Each row comes from the steps of one walk. Every step used is in the known rows, and no mark comes twice. Write the walk behind each row, first mark first.
In the rows, zero is written as 128.
Known rows:
repi -> zuvin -> gamarak: [113 111 137 122 120  88 135 153 120 114 138 182 125  86 122 125 145 113
 108 128 131 122 110 176 151 101]
repi -> zuvin -> nurip: [118 117 125 114 176 102 131 158 117 131 148 174 132  96 175 120 125 141
 130 115 139 112 124 135 183  51]
gamarak -> fifo -> nurip: [142 183 109 142  66 123 124 175 171 150 107 120  93 148 150 113 108 136
 154 158 146 129 144 138  97 152]
gamarak -> zuvin -> repi: [139 105 141 117 159 144 140 153 103 129 129 126 152  78 144 112 139 100
 125 108 158 113 121 118 176  98]
taguf -> fifo -> nurip -> zuvin: [ 85 168 151 127  98 141 138  76 110 154 127 105 113  94 144 131  95 142
 115 176 128 110 119  95  88 186]
gamarak -> fifo -> gizo: [152 105 110 149  97 150 122 118 187  81 139 106 165 127 145 134 125 106
 170 154 150 131 134 155  90  52]
repi -> zuvin -> gamarak -> fifo -> gizo: [130  77 165 118  71 134 135 168 195  69 162 154 125 112 134 138 129  84
 133 140 154 131  85 167 102  43]
zuvin -> nurip: [122 153 107 134 162  97 122 138  92 122 119 157 141 127 177 115 133 148
 168 129 145 134 166 139 169  59]
genet -> fifo -> gamarak -> zuvin: [146 127 151 155 103 122 135 135  68 172  85 116 101  99 128 120 131 106
 127  76 122 119 125 177  81 187]
taguf -> fifo -> repi: [127 100 120 152 146 156 140  94 129 123 114  83 189 101 120 127 121 143
  98 184  93 137 124 122 142 112]
taguf -> fifo: [122 154 120 147 126 123 132  62 108 105 112 102 164 130 129 133  95 135
 128 167 103 120 155 153 151 125]
gizo -> fifo: [144 133  94 145 115 118 130 105 114  76 133 129 149 132 111 116  84 143
 124 139  97 145 143 136 115 148]
zuvin -> gamarak -> fifo -> nurip: [125 192 142 129  25  96 129 202 161 130 100 152  63 157 140 114 117 124
 162 155 151 151 135 160  98 149]
taguf -> fifo -> genet -> zuvin: [155 198 111 142 156 106 102  62  89 188 138 120 129 186  89 163 155 153
 100 124 112  94 163 116 127 230]
gamarak -> zuvin: [157 129 121 133 121 106 135 106  69 130 129 151 134  75 143 112 154 120
 146 115 158 101 142 151 113 101]
nurip -> fifo: [104 136  93 149 133 138 118  64 152 116 132  92 142 140 112 129 153 127
 149 171 116 148 151 154 147 163]
repi -> zuvin -> nurip -> fifo -> gizo: [112  68 151 120 166 170 127 107 185  97 190 120 154  99 165 143 151 110
 137 155 151 145 102 127 168  67]
gizo -> fifo -> nurip -> zuvin: [100 148 124 125  89 138 138 122 114 124 149 131  95  97 131 110  78 152
 112 143 117 137 107  83  55 214]
zuvin -> nurip -> fifo: [ 95 153 120 125 154 133 123 106 131 114 137 116 120 151 155 127 147 141
 174 156 135 159 157 132 179 109]
gamarak -> zuvin -> nurip -> fifo -> taguf: [130 146 173  96 132 173 138  73 157 137 133 139  59 141 169 111 115 134
 143 126 170 166 138 110 160  91]
repi -> zuvin -> genet -> fifo -> nurip: [129 124 119 123 149  83 120 155 155 183 118 119 132 180 100 143 142 137
 110 127 133 114 118 108 157 171]
taguf -> fifo -> repi -> zuvin: [127  61 145 135 153 160 150 119 150 133 141 100 182  79 118 135 120 138
  56 172  89 113  84 116 153 109]
fifo -> nurip -> zuvin -> repi: [ 75 119 135 119 148 162 133 155 148 169 130 110 126  62 153 121 124 121
 115 146 153 127 102  72 149 157]
genet -> zuvin -> repi: [100 110 100 140 204 149 114 136 127 169 139 118 165 119 120 137 142 107
  94 113 123 117 126 100 147 164]
gamarak -> zuvin -> nurip -> fifo: [120 149 152 105 134 132 134 115  86 119 151 136  94 130 163 116 158 130
 179 123 160 141 142 124 148 107]
gizo -> fifo -> repi: [147  80  95 151 134 152 139 143 134  96 138 108 174 107 106 110 113 154
  95 153  89 162 112 106 107 136]
nurip -> fifo -> gamarak -> zuvin -> genet: [128 120 140 116 104 127 122  82 113 116 104 124 114 152  77 142 151  88
 150  88 123 114 133 162  97 166]

Which walk is each row?
[150 125 114 134 108 154 133  69 183  98 114 135 116 143 121 110  45 149
  91 136 109 176 136 120 128 129]
gizo -> fifo -> taguf
[123 122  84 139 169  81 113  93 116 130  98 100 172 211  84 143 155 140
 155 127 117 128 164 127 161 117]
zuvin -> genet -> fifo
[142 162 135 100 168 114 113 132 152 157 168 137  91 164 130 149 181 163
 139 123 138 125 131 120 219 147]
repi -> zuvin -> nurip -> fifo -> genet
[139  60 138 108 171 147 149 205 132 106 170 149 147  98 149 110  95 163
  81 124 100 150  76  81 146  85]
gizo -> fifo -> repi -> zuvin -> nurip
[122 124  99 152 144  95 110 123 117 144  63 102 148 189  82 147 130 116
 140  87  94 123 151 164 129 158]
zuvin -> genet -> fifo -> gamarak
[110 112 134 139 155 163 119  90 160  93 158 105 162 122 166 137 159 117
 181 163 159 172 146 131 157  68]
zuvin -> nurip -> fifo -> gizo
[121 119 141 138  85 134 116 145 155 107 155 143 118 147 122 146 152  85
 145 126 153 131 119 145  40 114]
genet -> zuvin -> gamarak -> fifo -> gizo
[147 218 135 121 171  96 105 107  70 186 143 139 106 204 133 157 142 172
 124 106 125 107 166  96 158 176]
taguf -> fifo -> genet -> zuvin -> nurip
[ 82 117  92 111 162  98 120  62 104 103 128 141 161 149  97 146 160 130
 154 126 133  91 143  97 113  83]
nurip -> zuvin -> genet
[156 216 113 112 144  92  99 175 118 180 146 154  68 228 137 148 168 163
 157  88 146 104 162  98 123 143]
gamarak -> fifo -> genet -> zuvin -> nurip
[176 180  88 139 149 100 101 111  96 157 161 144 111 189  76 146 138 164
  94  93 105 121 148 106  90 249]
gizo -> fifo -> genet -> zuvin
[120  63 126 119 196 143 140 198 134 152 154 152 159  70 169 115 148 150
 101 131 130 124  92 109 174  38]
fifo -> repi -> zuvin -> nurip
[142 131 110 157  93 132 127 130 110  95  99 134 125 104 112 114  60 117
 102  99  72 148 128 172  86 187]
gizo -> fifo -> gamarak
[120 104 132 131  79 131 140 196 167 104 112 127 117 141 117 115 154 127
 135 157 123 160 113 143  99  78]
zuvin -> gamarak -> fifo -> repi
[ 67 140 171 111 130 177 145 118 143 153 126  81 132  91 144 134  69 123
  93 174 128 124  98  63 157 181]
taguf -> fifo -> nurip -> zuvin -> repi
[133 130 114 155 150 151 125  70 177 168  90  97 114 153 132 119 107 146
 103 147 130 164 151 130 158 129]
genet -> fifo -> taguf
[151  90 169 118 103 164 151 177 104  98 115 126 119  82 118 109  50  86
  86  65 103 139  90 135 114 184]
gizo -> fifo -> gamarak -> zuvin -> repi
[166 121 149 133  66 131 143 132  66  97 111 155 100  80 120 106  71 108
 105  69 102 126 115 166  49 183]
gizo -> fifo -> gamarak -> zuvin
[130 126 149 139  84 156 131  98 105 135 112 115  93  87 116 124 142  90
 132 102 128 125 121 181  87 195]
nurip -> fifo -> gamarak -> zuvin
[170 194 115 143 130 100 113  67 113 142 111 108 142 168 103 151 142 164
 123 149 116 111 171 139 180 163]
taguf -> fifo -> genet
[135  57 109  99 143 129 131 168 203 108 137 124 166 180  83 142 155 126
 108 138 108  98  92  96 126  57]
gamarak -> fifo -> repi -> zuvin -> genet
[103 101 119 132 176 167 130 141 151 131 139  96 146 125 150 118 177 151
 147 169 123 172 130 102 168  96]
zuvin -> nurip -> fifo -> repi
[150 164 109 146  83 118 127 148 130 124 123 134 119 123 129 105  74 150
 118 147 116 155 133 126  99 204]
gizo -> fifo -> nurip
[114 161 129 125  58  93 132 167 140  83 109 150  93 163 123 120 122 113
 165 146 132 143 139 171 109  92]
zuvin -> gamarak -> fifo
[145 154 143 110 141  97 139 151  47 131 131 173 118  97 184 103 146 137
 173  98 173 118 150 133 140  53]
gamarak -> zuvin -> nurip
[136 143 174 131 122 113 138 179  43 169  90 138  81 120 172 113 119 123
 154  58 140 132 132 155 119 132]
genet -> fifo -> gamarak -> zuvin -> nurip
[ 76 132 148 101 101 168 140 186 189 144 130  94  93 123 150 122  92 115
 132 153 149 122  90  65 117 152]
gamarak -> fifo -> nurip -> zuvin -> repi
[168 195  89 134 122 103  96 134 140 180 140 132  89 209  99 154 174 147
 134 103 133  89 157 118  83 196]
gamarak -> fifo -> genet -> zuvin
[128  91  96 111 174  81 118 104 144 113 134 159 174 147  93 145 149 120
 117 116 123  86 130 137 163  69]
repi -> zuvin -> genet
[154 123 132 121 114  98 122 120  77 126  87 163 134 119 100 130 143  92
 140  55 135  89 142 166  87 111]
fifo -> gamarak -> zuvin -> genet
[133  44 100 117 190 116 126 144 165 129 137 136 202 126  86 139 180 132
  88 131 111 100 103 105 158  59]
fifo -> repi -> zuvin -> genet
[132 114 198 120 112 172 150 132  99 128  92 103 134  81 131 128  67  80
  88  93 110 114 102 147 152 152]
taguf -> fifo -> gamarak -> zuvin -> repi
[ 86  96 165 116  58 144 136 123 164  65 157 135 114 107 135 137 141  92
 170 150 161 133 102 127  49  57]
nurip -> zuvin -> gamarak -> fifo -> gizo
